What can hang from each mark
badog: safa
fulilun: nuvu safa vikozas zeruvu zokigaf
zada: nuvu
kuputur: zokigaf
nuvu: fulilun zada
vikozas: fulilun
safa: badog fulilun
zokigaf: kuputur

Known rows, with every way that one mark hangs from another
{zokigaf kuputur}: [-3.340, 3.321, 0.317, 4.126, -0.650, -5.198, -0.725, -4.168, -4.730, 2.909, -1.786, -2.241, -5.822, 1.923, 0.430, -1.468, -2.437, 2.757, 1.851, -0.109, 2.514, -5.719]
{nuvu fulilun zada}: [-2.137, 2.097, -2.117, 4.423, -0.641, -0.956, -0.581, -3.052, -2.012, 1.777, -5.275, 0.685, -1.416, -0.251, 1.401, -3.071, -1.902, 2.359, 2.206, 2.608, 3.858, -2.070]
{nuvu {fulilun safa zokigaf} zada}: [0.308, 1.896, -3.470, 4.595, -1.185, 0.306, -0.513, -2.949, -1.976, 3.079, -4.449, 1.410, 0.845, -0.454, 0.948, -1.319, -2.184, 0.297, 3.357, 0.611, 1.322, -0.289]
{badog {safa {fulilun nuvu zeruvu zokigaf}}}: [3.202, 1.984, -1.806, 1.599, -0.656, -1.037, -0.799, -1.695, -2.140, 1.758, -1.828, -3.824, -5.951, 3.893, 3.300, 0.019, -2.350, -2.936, 0.321, -0.180, 1.611, -3.451]
{vikozas {fulilun nuvu zeruvu}}: [-1.982, 2.047, -0.025, 0.013, -1.699, 0.883, -0.448, -1.942, -2.091, 0.806, -1.603, -0.436, -2.595, 2.108, 2.428, 0.020, -1.447, -0.430, 1.392, 0.806, 3.656, -3.445]
{badog {safa fulilun}}: [1.283, 2.717, 0.049, 2.936, -1.053, -6.051, -0.450, -2.242, -3.302, 1.833, -4.292, -2.240, -6.228, 4.218, 2.881, -0.674, -2.096, -1.025, -2.377, 0.632, 1.929, -4.499]
{safa {fulilun nuvu}}: [-0.890, 2.616, -1.481, 2.640, -1.766, -1.350, -0.603, -2.084, -3.015, 2.015, -3.407, -1.175, -5.889, 2.294, 3.624, -0.728, -2.188, -1.051, 1.382, 0.409, 3.061, -4.369]
{safa fulilun}: [-1.315, 3.634, -1.494, 3.869, -1.357, -3.962, -0.012, -2.091, -3.322, 2.287, -4.646, -1.599, -5.624, 3.072, 3.248, -1.347, -2.144, -0.366, 0.370, 1.001, 1.740, -5.181]
{zada nuvu}: [-1.919, 4.270, -0.537, 6.777, -1.600, -3.140, -1.030, -2.705, -3.426, 1.078, -3.850, -0.270, -3.140, 0.621, 2.522, -2.448, -2.298, 1.644, 1.499, 2.445, 2.050, -4.250]
{zada {nuvu {fulilun vikozas zeruvu zokigaf}}}: [0.758, 3.634, -2.696, 6.301, -1.135, 0.982, -0.023, -0.987, -0.392, 0.673, -2.468, -0.469, -0.515, -1.360, 1.226, -1.839, -2.537, -0.081, 2.231, 1.870, 1.724, -0.318]
{fulilun nuvu safa vikozas zeruvu {zokigaf kuputur}}: [1.578, 0.879, -0.268, 3.126, -1.811, 2.256, -0.690, -1.291, -1.992, 4.632, 2.198, -0.286, -3.165, -1.406, 1.129, 2.484, -2.387, -1.294, 4.308, -3.955, 0.311, 0.524]
{badog {safa {fulilun vikozas zeruvu}}}: [2.411, 1.867, 0.789, 3.022, -1.011, -3.539, 0.042, -0.036, -1.504, 2.187, -2.758, -1.756, -6.015, 2.385, 3.239, 0.503, -1.751, -1.807, -2.365, -0.360, 1.496, -1.934]
{fulilun safa vikozas zeruvu}: [1.016, 0.941, 1.124, 4.154, -2.259, -0.301, -0.397, 0.108, -1.003, 4.172, -1.175, 1.579, -1.108, -1.050, 2.771, 1.618, -1.531, 0.160, 1.244, -2.337, -0.652, 0.751]
{kuputur zokigaf}: [-3.839, 2.999, 0.177, 3.778, -1.036, -5.152, -0.504, -3.706, -4.486, 3.132, -1.360, -2.453, -4.999, 1.951, 0.146, -1.688, -2.153, 2.266, 2.132, 1.353, 2.440, -6.325]
{badog {safa {fulilun nuvu zeruvu {zokigaf kuputur}}}}: [2.022, 1.791, -1.024, 1.457, -0.197, -1.701, -0.737, -2.369, -3.274, 1.528, -1.038, -4.631, -7.769, 3.685, 2.287, -0.099, -2.730, -2.294, 0.679, -0.861, 3.017, -4.553]
{fulilun zeruvu}: [-1.294, 2.507, -0.504, 3.657, -0.776, -1.532, -0.871, -2.005, -2.061, 2.465, -2.438, -2.275, -3.309, 1.898, 2.800, -1.459, -1.720, 1.781, 2.144, 0.571, 1.140, -4.142]
{badog {safa {fulilun nuvu vikozas}}}: [2.354, 1.862, 0.541, 2.483, -1.753, -3.510, -0.510, -0.977, -2.051, 2.638, -1.944, -0.528, -6.277, 1.904, 2.830, 1.250, -1.989, -2.211, -1.918, -0.714, 2.399, -1.110]
{nuvu {fulilun zeruvu} zada}: [-1.861, 1.092, -2.009, 3.788, -0.267, 1.633, -0.592, -1.961, -1.096, 1.062, -4.754, -0.429, -1.397, -0.587, 2.273, -3.181, -1.752, 2.253, 2.803, 2.335, 4.224, -2.049]
{vikozas {fulilun zeruvu}}: [-2.329, 3.059, 0.073, 1.160, -1.288, -1.607, 0.141, -2.017, -2.375, 1.073, -3.066, -0.778, -2.444, 2.860, 2.047, -0.533, -1.333, 0.277, 0.257, 1.344, 2.486, -4.356]
{badog {safa {fulilun nuvu zeruvu}}}: [1.916, 0.833, 0.141, 1.173, -0.922, -1.528, -1.015, -1.201, -2.315, 0.940, -2.629, -2.806, -6.327, 3.289, 4.129, -0.293, -2.082, -1.781, -0.867, -0.069, 3.259, -3.675]
{fulilun safa}: [-0.545, 2.073, 0.217, 3.962, -2.267, -3.644, -1.011, -2.468, -3.233, 3.699, -2.888, 1.046, -1.253, 1.233, 2.384, 0.185, -1.931, 0.935, 1.167, -1.202, -0.104, -2.495]
{vikozas {fulilun {nuvu zada} safa zeruvu zokigaf}}: [0.080, 1.372, -1.481, 1.055, -1.817, 3.908, -0.484, -1.817, -2.061, 2.362, -2.134, 1.347, -0.726, 0.633, 2.489, 1.017, -1.469, -2.168, 3.534, -0.103, 1.884, -1.010]
{fulilun safa zokigaf}: [1.112, 3.377, -2.118, 4.467, -1.831, -2.904, -0.769, -3.102, -3.059, 4.740, -1.952, -0.189, -0.938, 2.020, 1.339, 0.508, -2.215, -0.369, 2.733, -1.339, -2.186, -2.341]
{safa badog {fulilun {nuvu zada} vikozas zokigaf}}: [2.204, 2.934, -4.059, 2.450, -1.467, -0.619, 0.195, -3.111, -1.837, 4.612, -3.698, -0.052, -5.051, 0.731, 4.524, -0.038, -2.060, -3.012, 1.978, -1.226, 0.631, 0.726]

Rows
[-0.239, 1.159, -0.086, -1.584, -2.802, -2.495, -0.549, -3.942, -3.126, 2.345, -2.990, 2.297, -0.117, 2.393, 3.582, 1.297, -1.754, -1.566, -0.521, -2.074, 2.312, -1.009] : {vikozas {fulilun nuvu {safa badog}}}
[-1.179, 1.674, 0.912, 0.896, -2.168, -0.904, -0.009, -1.399, -2.450, 1.506, -3.027, 1.177, -0.451, 2.125, 2.595, 0.838, -1.410, -0.635, 0.033, -0.397, 1.765, -2.875] : {vikozas {fulilun safa zeruvu}}
[3.051, 0.670, -2.762, 0.200, -1.666, 0.865, -1.220, -3.512, -1.736, 3.976, -0.879, -1.083, -0.385, 1.724, 4.501, 0.678, -2.319, -1.794, 3.417, -3.610, -0.979, -0.051] : {fulilun nuvu {safa badog} zeruvu zokigaf}
[1.229, 2.450, -2.207, -1.120, -2.479, -1.981, -0.264, -4.442, -2.983, 3.191, -2.184, 1.263, 0.267, 3.009, 2.704, 1.531, -1.970, -2.786, 0.880, -2.184, 0.470, -0.826] : {vikozas {fulilun nuvu {safa badog} zokigaf}}
[3.690, 2.911, -1.091, 3.481, -0.779, -2.923, 0.206, -0.492, -1.360, 2.937, -2.111, -2.765, -5.722, 2.979, 2.462, 0.788, -1.997, -2.755, -1.085, -0.428, -0.154, -1.701] : {badog {safa {fulilun vikozas zeruvu zokigaf}}}
[0.081, 0.191, 0.115, -2.233, -2.336, -0.013, -0.478, -2.844, -2.179, 1.570, -2.560, 1.386, -0.114, 2.138, 4.502, 1.105, -1.573, -1.677, 0.068, -2.268, 2.611, -0.901] : {vikozas {fulilun nuvu {safa badog} zeruvu}}
[-0.245, 2.006, -1.356, 4.461, -0.437, 3.383, -0.625, -1.910, -1.851, 4.293, 0.829, -1.330, -5.794, -2.015, 0.973, 0.187, -1.999, 0.053, 5.810, -0.796, 2.060, -0.412] : {fulilun {nuvu zada} vikozas zeruvu {zokigaf kuputur}}
[1.347, 0.635, -2.062, 3.394, -1.435, 4.654, -1.481, -1.882, -1.766, 3.846, -1.392, 0.092, -1.620, -0.623, 3.323, 0.288, -1.863, -0.943, 5.813, -1.015, 0.448, -0.382] : {fulilun {nuvu zada} safa zeruvu zokigaf}
[0.740, 0.952, -3.293, 3.921, -0.767, 2.812, -0.481, -1.840, -1.021, 2.298, -4.028, 0.414, 0.971, -0.762, 1.904, -1.615, -2.096, 0.110, 3.964, 0.442, 1.558, -0.223] : {nuvu {fulilun safa zeruvu zokigaf} zada}
[-0.427, 3.395, -1.999, 6.288, -0.653, 0.395, 0.101, -1.702, -1.505, 0.368, -1.589, -1.274, -2.211, -1.590, 0.302, -2.041, -2.912, 0.458, 2.528, 1.225, 3.082, -1.503] : {zada {nuvu {fulilun vikozas zeruvu {zokigaf kuputur}}}}
[-0.437, 1.228, -0.739, 5.071, -1.725, 0.946, -0.783, -1.127, -1.614, -0.778, -4.137, 1.014, 0.912, -1.035, 2.979, -2.172, -2.570, 0.720, 1.318, 1.147, 3.555, -1.746] : {zada {nuvu {fulilun safa zeruvu}}}
[4.037, 2.076, -1.067, 2.286, -1.132, -0.703, -0.293, -0.509, -1.190, 2.751, -0.897, -2.425, -5.977, 2.278, 2.882, 1.333, -2.100, -3.393, -0.075, -0.940, 0.885, -0.879] : {badog {safa {fulilun nuvu vikozas zeruvu zokigaf}}}
[0.839, 4.039, -3.334, 4.545, -1.294, -2.200, 0.321, -2.220, -0.661, 3.563, -1.827, -0.268, -0.528, 0.162, -0.560, -0.443, -2.224, 0.199, 1.696, 0.319, 0.210, 0.117] : {nuvu {fulilun vikozas zokigaf}}
[0.967, 1.209, -1.513, 3.389, -1.169, 0.260, 0.284, -1.425, -1.159, 3.032, -0.498, -0.215, -0.429, -1.119, -0.167, 0.622, -2.661, -0.273, 2.382, -2.321, 1.244, 0.450] : {nuvu {fulilun safa vikozas zeruvu {zokigaf kuputur}}}
[0.496, 1.297, -0.413, 3.779, -2.537, -2.139, -0.013, -1.138, -0.947, 3.152, -2.576, 2.862, 1.152, -1.228, 0.845, 0.589, -2.043, 0.542, 0.057, -1.345, 1.329, 1.423] : {nuvu {fulilun safa vikozas}}
[1.289, 2.071, -1.547, 1.619, -1.253, -2.933, 0.680, -1.552, -1.320, 3.103, -4.210, -1.207, -4.653, 1.912, 5.532, -0.387, -1.868, -1.633, -0.986, -1.614, 0.673, -1.019] : {safa badog {fulilun vikozas zeruvu}}
[2.568, 2.768, -0.440, 3.210, -0.301, -3.671, 0.269, -1.269, -2.504, 2.681, -1.385, -3.642, -7.513, 2.736, 1.524, 0.621, -2.438, -2.230, -0.798, -1.101, 1.166, -2.843] : {badog {safa {fulilun vikozas zeruvu {zokigaf kuputur}}}}
[1.218, 2.247, -2.264, 4.568, -1.101, 4.311, -0.769, -1.048, -0.394, 4.640, -0.105, -0.339, -3.628, -1.786, 2.175, 0.324, -1.522, -0.663, 5.460, 0.077, 0.298, 1.001] : {fulilun {nuvu zada} vikozas zeruvu zokigaf}
[0.316, 2.470, -1.187, 3.398, -0.859, 1.371, -0.517, -1.997, -1.795, 4.141, 2.233, -2.487, -5.265, -0.540, 0.454, 0.895, -2.347, -0.325, 4.653, -1.938, 1.075, -1.129] : {fulilun nuvu vikozas zeruvu {zokigaf kuputur}}
[0.755, 2.724, -2.931, 2.716, -0.872, 1.896, -1.180, -2.458, -1.655, 3.180, -0.037, -3.109, -3.223, 1.751, 2.243, -0.552, -2.082, -0.368, 4.898, -0.153, 0.189, -2.909] : {fulilun nuvu zeruvu zokigaf}
[0.926, 2.881, -3.509, 2.371, -1.034, 1.659, -0.366, -1.461, -1.958, 2.192, -2.059, -3.315, -5.441, 2.697, 3.679, -0.615, -2.339, -2.329, 3.354, 0.038, 1.466, -4.017] : {safa {fulilun nuvu zeruvu zokigaf}}
[0.177, 2.897, -1.480, 0.701, -2.602, -0.450, -0.360, -2.980, -2.890, 2.880, -1.331, 1.388, -0.473, 2.232, 1.146, 1.943, -1.899, -2.312, 1.927, -0.899, 0.742, -1.850] : {vikozas {fulilun nuvu safa zokigaf}}
[0.175, 1.414, 0.239, 3.099, -1.802, 1.686, -0.854, -0.405, -0.627, 3.425, 0.323, -0.158, -3.520, -1.003, 2.651, 0.867, -1.554, 0.274, 2.693, -0.975, 1.434, 0.058] : {fulilun nuvu vikozas zeruvu}
[-1.103, 1.180, -1.562, 2.878, -0.993, 2.968, -0.637, -1.017, -2.180, 1.488, -4.169, -1.226, -6.231, 0.654, 5.050, -1.509, -1.796, -0.913, 3.017, 1.265, 4.080, -3.519] : {safa {fulilun {nuvu zada} zeruvu}}
[2.197, 1.552, -1.041, 2.255, -1.244, -2.366, 0.033, -2.994, -2.318, 5.204, -0.241, -0.867, -2.228, 0.288, 2.309, 1.526, -2.433, -1.026, 1.889, -4.639, -1.547, 0.718] : {fulilun {safa badog} vikozas zeruvu {zokigaf kuputur}}
[-0.181, 1.733, -1.061, 3.509, -1.165, -0.254, 0.084, -0.672, 0.077, 2.031, -2.187, -0.104, -0.718, -0.700, 1.198, -0.954, -1.881, 1.208, 0.951, 0.305, 2.284, -0.029] : {nuvu {fulilun vikozas zeruvu}}
[-0.538, 3.182, -1.397, -0.071, -1.600, -5.264, 0.417, -5.355, -4.511, 3.183, -2.781, -0.074, -1.623, 3.518, 1.236, 0.829, -2.305, -1.429, 0.024, -2.320, 0.722, -2.838] : {vikozas {fulilun {safa badog} {zokigaf kuputur}}}
[2.500, 0.670, -1.411, 4.294, -1.993, 4.980, -0.830, -0.358, -0.502, 5.134, -0.174, 1.777, -1.474, -2.667, 2.806, 1.905, -1.595, -1.628, 5.167, -2.028, -0.525, 2.696] : {fulilun {nuvu zada} safa vikozas zeruvu zokigaf}
[-1.497, 0.829, -0.691, 3.274, -0.869, 3.216, -1.623, -1.873, -1.820, 2.351, -2.283, -0.788, -4.099, -0.419, 3.730, -1.500, -1.536, 1.408, 4.572, 1.125, 3.262, -2.372] : {fulilun {nuvu zada} zeruvu}
[0.969, 1.795, -2.348, 4.085, -1.868, 1.754, -1.460, -3.008, -2.836, 4.637, -1.892, 1.251, -1.672, -0.335, 2.281, 0.471, -2.012, -0.786, 5.173, -0.863, 0.099, -0.548] : {fulilun {nuvu zada} safa zokigaf}
[1.464, 3.847, -2.956, 3.811, -1.941, -0.450, 0.227, -1.250, -1.738, 4.060, -1.440, -0.832, -5.407, 1.103, 2.329, 0.975, -2.203, -2.829, 2.217, -0.591, 0.363, -1.246] : {safa {fulilun nuvu vikozas zokigaf}}
[2.298, 2.963, -2.850, 4.950, -2.236, -2.029, -0.046, -2.722, -1.284, 1.993, -3.626, 2.065, 1.714, -1.171, 2.281, -0.779, -2.789, -1.189, 0.497, -0.762, 0.589, 1.873] : {zada {nuvu {fulilun {safa badog} vikozas zokigaf}}}
[0.314, -0.803, -1.840, 1.545, -1.012, 0.737, -0.635, -2.876, -1.271, 1.808, -5.646, 1.372, 1.050, -0.525, 4.321, -2.127, -1.942, 0.915, 1.529, -0.636, 3.131, 0.634] : {nuvu {fulilun {safa badog} zeruvu} zada}
[-0.659, 2.194, -0.055, -0.406, -2.460, -5.016, 0.091, -4.050, -3.400, 2.601, -4.370, 1.970, 0.046, 3.146, 3.104, 0.638, -1.620, -0.884, -1.605, -1.513, 1.034, -1.828] : {vikozas {fulilun {safa badog}}}
[2.358, 0.993, -3.720, 0.815, -1.085, -0.947, -0.219, -3.342, -0.991, 2.469, -3.255, -0.928, 2.000, 1.643, 2.964, -0.999, -2.536, -0.670, 1.635, -2.070, 0.221, -0.111] : {nuvu {fulilun {safa badog} zeruvu zokigaf}}
[2.666, 1.689, -2.716, 1.570, -1.278, -1.802, -0.630, -3.561, -2.150, 4.275, -2.489, -1.491, -0.181, 2.529, 4.021, 0.004, -2.239, -0.965, 2.272, -3.014, -2.307, -1.031] : {fulilun {safa badog} zeruvu zokigaf}
[4.161, 0.695, -1.983, 1.099, -2.223, 1.234, -0.636, -2.029, -0.550, 5.306, 0.249, 0.480, -0.344, -0.324, 4.013, 2.279, -2.036, -2.448, 2.785, -4.515, -1.830, 3.067] : {fulilun nuvu {safa badog} vikozas zeruvu zokigaf}
[2.808, 0.940, 0.700, 1.856, -1.355, -1.180, -0.469, 0.023, -1.291, 1.939, -1.578, -1.441, -6.155, 1.706, 3.603, 1.053, -1.910, -2.299, -1.426, -0.783, 2.623, -1.067] : {badog {safa {fulilun nuvu vikozas zeruvu}}}
[0.868, 3.191, -1.678, 2.272, -1.703, -5.442, 0.652, -2.649, -2.184, 3.810, -4.639, -0.261, -4.828, 2.166, 4.640, -0.248, -1.954, -1.453, -1.584, -1.495, 0.542, -1.041] : {safa badog {fulilun vikozas}}
